Every row comes from one small tree of marks. The marks that hang from a mark follow it in brackets, in the order of their numbers. Every link used is in the known rows. Which tree was each row made from?
Known rows:
K39(K508 K898(K561)): [-0.22  0.11 -0.02 -0.18  0.02  0.02 -0.12  0.11  0.08  0.00  0.11  0.04
 -0.01 -0.04  0.07  0.10 -0.14  0.15 -0.07  0.11  0.11 -0.06]
K758(K39(K289 K508)): [-0.05  0.01  0.09  0.15  0.17 -0.15  0.05 -0.30 -0.17  0.07  0.11  0.04
  0.10 -0.04 -0.02 -0.02 -0.05 -0.20  0.01 -0.17  0.12  0.13]
K524(K135 K758(K39(K508))): [ 0.02 -0.18  0.12  0.15  0.34 -0.05  0.06 -0.06 -0.49  0.11 -0.16  0.14
  0.12 -0.30  0.04 -0.22 -0.14 -0.01  0.33 -0.20  0.00  0.17]
K39(K508 K898): [-0.11 -0.08 -0.05  0.05  0.01 -0.06 -0.08 -0.01 -0.09 -0.05  0.12  0.01
  0.19 -0.07  0.17 -0.04 -0.03 -0.02 -0.09  0.06  0.09 -0.16]
K535(K135(K39(K898(K561(K508))))): [ 0.09  0.30  0.02  0.10 -0.19  0.08  0.05  0.00  0.73  0.04 -0.03 -0.22
 -0.19  0.29  0.14  0.22 -0.22  0.48 -0.09  0.10 -0.28 -0.16]
K535(K135(K39(K898))): [ 0.18  0.02  0.04  0.27 -0.21 -0.06  0.00 -0.11  0.44 -0.05 -0.14 -0.33
 -0.09  0.32  0.14  0.08  0.00  0.08 -0.02 -0.01 -0.20 -0.12]
K758(K39(K113 K508 K898)): [-0.26  0.03 -0.20  0.09  0.27 -0.20 -0.30 -0.17  0.01 -0.01 -0.11  0.06
  0.13  0.08 -0.02 -0.11 -0.21  0.07 -0.04 -0.04  0.14  0.07]
K524(K135): [ 0.17 -0.17  0.00 -0.04  0.05  0.04  0.37  0.25 -0.24 -0.09  0.06 -0.04
  0.08 -0.15  0.12 -0.12  0.16 -0.16  0.13 -0.02 -0.04  0.06]
K524(K135(K39) K758): [ 0.21 -0.13  0.21  0.14 -0.02  0.19  0.26 -0.01 -0.31 -0.01 -0.19 -0.04
  0.01 -0.10  0.00 -0.11  0.15  0.04  0.36 -0.04 -0.15  0.08]
K113(K39(K508(K561) K898) K535): [ 0.02 -0.16  0.03 -0.24 -0.07  0.05 -0.31  0.26 -0.30  0.24  0.08  0.07
 -0.23 -0.29  0.05  0.06  0.03  0.08 -0.16  0.03  0.15 -0.13]
K135(K39(K113(K535) K289 K508)): [-0.08  0.12  0.06 -0.36 -0.01  0.08 -0.13 -0.22 -0.01  0.07  0.01  0.50
 -0.04 -0.10 -0.32 -0.10  0.15  0.15 -0.09 -0.02  0.08 -0.07]
K135(K39(K508)): [-0.04  0.09  0.18 -0.10  0.07 -0.10  0.11 -0.22  0.12  0.01  0.12  0.09
 -0.12 -0.17  0.06  0.01 -0.04  0.20  0.01 -0.08  0.06 -0.06]
K524(K135(K39(K898))): [ 0.20 -0.05  0.03  0.11 -0.15  0.15  0.14 -0.01 -0.30  0.04 -0.11 -0.22
 -0.09  0.19  0.00 -0.03  0.25 -0.02  0.10  0.06 -0.04  0.12]
K39(K898): [ 0.04 -0.13 -0.08  0.20 -0.15  0.00  0.09  0.07 -0.12 -0.16  0.06 -0.24
  0.18  0.09  0.22  0.03  0.04 -0.20 -0.03  0.09 -0.01 -0.07]
K113(K39 K535(K135)): [ 0.17 -0.10 -0.06 -0.16 -0.10 -0.09  0.21  0.18  0.13 -0.04 -0.04 -0.01
 -0.17 -0.21  0.10  0.07 -0.03 -0.13 -0.04 -0.12 -0.11  0.00]
K39(K508(K561)): [ 0.01 -0.13  0.19 -0.12  0.15 -0.12 -0.06  0.27  0.16  0.04  0.26  0.07
 -0.05 -0.36  0.16 -0.06 -0.08  0.15 -0.05 -0.03  0.05 -0.26]
K39(K898(K561)): [-0.08  0.06 -0.04 -0.02 -0.18  0.08  0.04  0.18  0.06 -0.12  0.05 -0.21
 -0.01  0.11  0.11  0.15 -0.06 -0.06  0.00  0.14  0.00  0.04]
K39(K508): [-0.09 -0.07  0.04 -0.10  0.15 -0.12  0.13  0.03  0.03 -0.09  0.21  0.14
  0.12 -0.30  0.16 -0.06 -0.09  0.01 -0.03 -0.04  0.09 -0.14]
K561(K898): [ 0.24 -0.04  0.07 -0.03 -0.11 -0.07  0.32  0.11 -0.25 -0.18  0.14 -0.02
  0.13 -0.17  0.17 -0.07  0.02 -0.28  0.00 -0.04 -0.23 -0.05]
K39(K113): [-0.10 -0.05 -0.13 -0.06  0.12 -0.08  0.15  0.16  0.22 -0.26  0.04  0.03
  0.15 -0.11  0.05 -0.09 -0.03 -0.04  0.02  0.05 -0.03 -0.05]
K758(K39(K289)): [ 0.11 -0.03  0.07  0.31 -0.02 -0.10  0.22 -0.24 -0.21 -0.04  0.05 -0.21
  0.09  0.11  0.02  0.04  0.04 -0.37  0.06 -0.14  0.03  0.21]
K898(K561): [-0.06  0.09  0.05 -0.16 -0.03 -0.01  0.24  0.20  0.17 -0.15  0.14 -0.07
 -0.07 -0.12  0.11  0.12 -0.09 -0.01  0.05  0.02  0.00  0.05]
K524(K135(K39(K113 K289 K508))): [-0.05  0.10  0.04 -0.21  0.20  0.11  0.01 -0.13  0.03  0.12 -0.03  0.31
 -0.05  0.02 -0.36 -0.17  0.28  0.19  0.07  0.03  0.08  0.06]
K524(K135(K39)): [ 0.23 -0.03  0.13 -0.04 -0.03  0.08  0.35  0.02 -0.16  0.00 -0.02 -0.09
 -0.16 -0.03  0.01 -0.06  0.21  0.01  0.15 -0.05 -0.05  0.14]

Which tree is each row?
[ 0.06 -0.07 -0.13 -0.24 -0.01 -0.11  0.05  0.27  0.38 -0.21 -0.08  0.25
  0.07 -0.12  0.01 -0.16 -0.07  0.00 -0.08 -0.08 -0.22 -0.17]
K39(K113(K535(K135)))
[ 0.25 -0.01  0.04  0.02 -0.35  0.02 -0.03 -0.04  0.12 -0.01 -0.16 -0.05
 -0.12  0.20  0.06  0.03  0.03  0.01 -0.09 -0.07 -0.22 -0.14]
K113(K535(K135(K39(K898))))
[ 0.03 -0.08  0.03 -0.40  0.17 -0.16 -0.32  0.43  0.52  0.04  0.03  0.44
 -0.10 -0.33 -0.05 -0.22 -0.16  0.34 -0.16 -0.11 -0.14 -0.41]
K39(K113(K535(K135)) K508(K561))
[-0.25  0.16 -0.05 -0.11 -0.01  0.13 -0.13 -0.07 -0.01  0.18  0.09 -0.08
 -0.14  0.09 -0.14  0.28  0.07  0.00 -0.05  0.17  0.25  0.15]
K113(K39(K289 K508 K898(K561)))
[ 0.00 -0.09 -0.13 -0.15 -0.03 -0.07 -0.18  0.07  0.03  0.12 -0.06  0.11
 -0.11 -0.13  0.07  0.05 -0.06  0.02 -0.16 -0.04  0.01 -0.11]
K113(K39(K508 K898) K535(K135))
[-0.07  0.07 -0.11  0.09 -0.08  0.03 -0.09 -0.12  0.20 -0.12 -0.14 -0.15
 -0.01  0.27 -0.07  0.00  0.06  0.12 -0.01  0.12 -0.02  0.01]
K135(K39(K113 K898))
[-0.24  0.06 -0.09 -0.05  0.40 -0.26 -0.09 -0.14  0.12 -0.05 -0.03  0.19
  0.04 -0.16 -0.04 -0.14 -0.26  0.11  0.01 -0.15  0.11  0.10]
K758(K39(K113 K508))
[-0.12 -0.01 -0.22  0.24  0.11 -0.13 -0.13 -0.09 -0.02 -0.12 -0.18 -0.20
  0.12  0.23  0.00 -0.05 -0.13 -0.12  0.01 -0.01  0.03  0.17]
K758(K39(K113 K898))
[ 0.04 -0.15 -0.03  0.28  0.22  0.10  0.04 -0.06 -0.35 -0.01 -0.30  0.05
  0.24  0.07 -0.24 -0.22  0.11 -0.20  0.35 -0.05 -0.07  0.27]
K524(K135 K758(K39(K113 K289)))
[-0.08 -0.13 -0.06 -0.33  0.01  0.01 -0.47  0.36 -0.04  0.08  0.03  0.35
  0.00 -0.20 -0.05 -0.18 -0.04  0.20 -0.19  0.08  0.04 -0.31]
K39(K113(K535) K508(K561) K898)
[ 0.17 -0.23  0.08  0.29  0.16  0.02  0.21  0.03 -0.53 -0.01 -0.23 -0.10
  0.13 -0.13  0.07 -0.17 -0.05 -0.20  0.38 -0.17 -0.10  0.25]
K524(K135 K758(K39))
[ 0.02 -0.14  0.12  0.12 -0.06  0.06 -0.32  0.13 -0.03  0.14  0.20 -0.06
  0.09  0.04  0.03  0.00  0.14 -0.04 -0.12  0.11  0.09 -0.26]
K39(K289 K508(K561) K898)
[ 0.02 -0.08  0.18  0.06  0.26 -0.25 -0.14  0.06  0.04  0.14  0.12 -0.03
 -0.17 -0.25  0.13 -0.05 -0.21  0.09  0.00 -0.20  0.09 -0.03]
K758(K39(K508(K561)))
[ 0.05 -0.09  0.24 -0.02  0.15  0.12  0.10 -0.09 -0.28  0.10 -0.13  0.22
 -0.01 -0.25 -0.03 -0.16  0.05  0.23  0.31 -0.05 -0.04  0.00]
K524(K135(K39(K508)) K758)
[-0.10  0.10 -0.07  0.05 -0.19  0.18  0.03  0.01 -0.03  0.07  0.01 -0.32
 -0.14  0.24 -0.09  0.33  0.16 -0.19  0.00  0.20  0.14  0.22]
K113(K39(K289 K898(K561)))
[ 0.18 -0.11 -0.11  0.08 -0.30  0.09 -0.02  0.02 -0.06  0.06 -0.11 -0.14
 -0.03  0.19 -0.04  0.13  0.20 -0.31 -0.11  0.03 -0.07 -0.01]
K113(K39(K289 K898) K535(K135))
[-0.16 -0.03 -0.17 -0.23 -0.06  0.11 -0.32 -0.01 -0.25  0.01  0.00  0.42
  0.25  0.01 -0.22 -0.15  0.15 -0.08 -0.18  0.11  0.10 -0.16]
K39(K113(K535) K289 K508 K898)
[-0.02  0.22 -0.05  0.29 -0.10  0.13  0.02 -0.14 -0.02  0.09  0.08 -0.23
  0.05  0.29  0.01  0.20 -0.14  0.01 -0.06  0.10 -0.04  0.14]
K758(K39(K289 K898(K561(K508))))
[-0.05  0.15 -0.11  0.04 -0.11  0.17  0.11  0.21  0.19 -0.07  0.17 -0.15
  0.06  0.05  0.21  0.16 -0.19  0.22 -0.11  0.21 -0.10 -0.12]
K39(K898(K561(K508)))
[-0.11 -0.01  0.01 -0.03  0.12 -0.01  0.13 -0.14 -0.07  0.08  0.19  0.02
  0.00 -0.18 -0.05  0.11  0.13 -0.12 -0.02  0.03  0.21  0.06]
K113(K39(K289 K508))
[ 0.03  0.31  0.06  0.12 -0.28  0.30  0.06 -0.18  0.23  0.09  0.11 -0.18
 -0.07  0.33 -0.05  0.26  0.04  0.24 -0.08  0.23 -0.07 -0.04]
K135(K39(K289 K898(K561(K508))))
[-0.05  0.02 -0.09  0.18  0.14 -0.11  0.06 -0.19  0.03 -0.10 -0.06 -0.06
  0.12  0.17 -0.16 -0.06  0.01 -0.25  0.05 -0.08  0.05  0.21]
K758(K39(K113 K289))
[ 0.28  0.02  0.14 -0.12 -0.23 -0.06  0.20 -0.02  0.25 -0.05 -0.06  0.06
 -0.20 -0.05  0.05  0.00 -0.01  0.06 -0.03 -0.18 -0.23 -0.11]
K113(K535(K135(K39)))
[-0.03  0.14  0.01  0.24 -0.16  0.05 -0.05 -0.14 -0.13  0.06 -0.05 -0.30
 -0.04  0.38 -0.06  0.19 -0.03 -0.26  0.03  0.02  0.07  0.29]
K758(K39(K289 K898(K561)))
[-0.39  0.17 -0.16 -0.28  0.16 -0.01 -0.27  0.16  0.30 -0.04  0.02  0.19
  0.02  0.00 -0.09  0.01 -0.16  0.29 -0.08  0.16  0.12 -0.06]
K39(K113 K508 K898(K561))
[ 0.23  0.07  0.18  0.20 -0.16 -0.05  0.19 -0.21  0.47 -0.04 -0.02 -0.19
 -0.07  0.25 -0.02  0.09  0.14 -0.04  0.02 -0.08 -0.19 -0.07]
K535(K135(K39(K289)))
[-0.10 -0.03 -0.04  0.22  0.12 -0.16 -0.14 -0.21 -0.22  0.04 -0.01 -0.10
  0.09  0.04  0.13 -0.02 -0.18 -0.08 -0.04 -0.11  0.12  0.08]
K758(K39(K508 K898))
[-0.02 -0.05 -0.23  0.01 -0.03 -0.07 -0.18 -0.02 -0.32 -0.07 -0.21  0.05
  0.07  0.11 -0.07 -0.11 -0.08 -0.18 -0.07 -0.06  0.00  0.15]
K758(K39(K113(K535) K898))
[-0.04 -0.05  0.01 -0.28 -0.02  0.07  0.08 -0.09 -0.38  0.14  0.16  0.29
 -0.06 -0.32 -0.12  0.06  0.16 -0.17 -0.09 -0.04  0.19  0.04]
K113(K39(K289 K508) K535)
[-0.15  0.29 -0.02 -0.05 -0.19  0.19 -0.18 -0.14  0.30  0.00 -0.12 -0.11
 -0.14  0.45 -0.32  0.17  0.15  0.13  0.00  0.21  0.03  0.11]
K135(K39(K113 K289 K898(K561)))
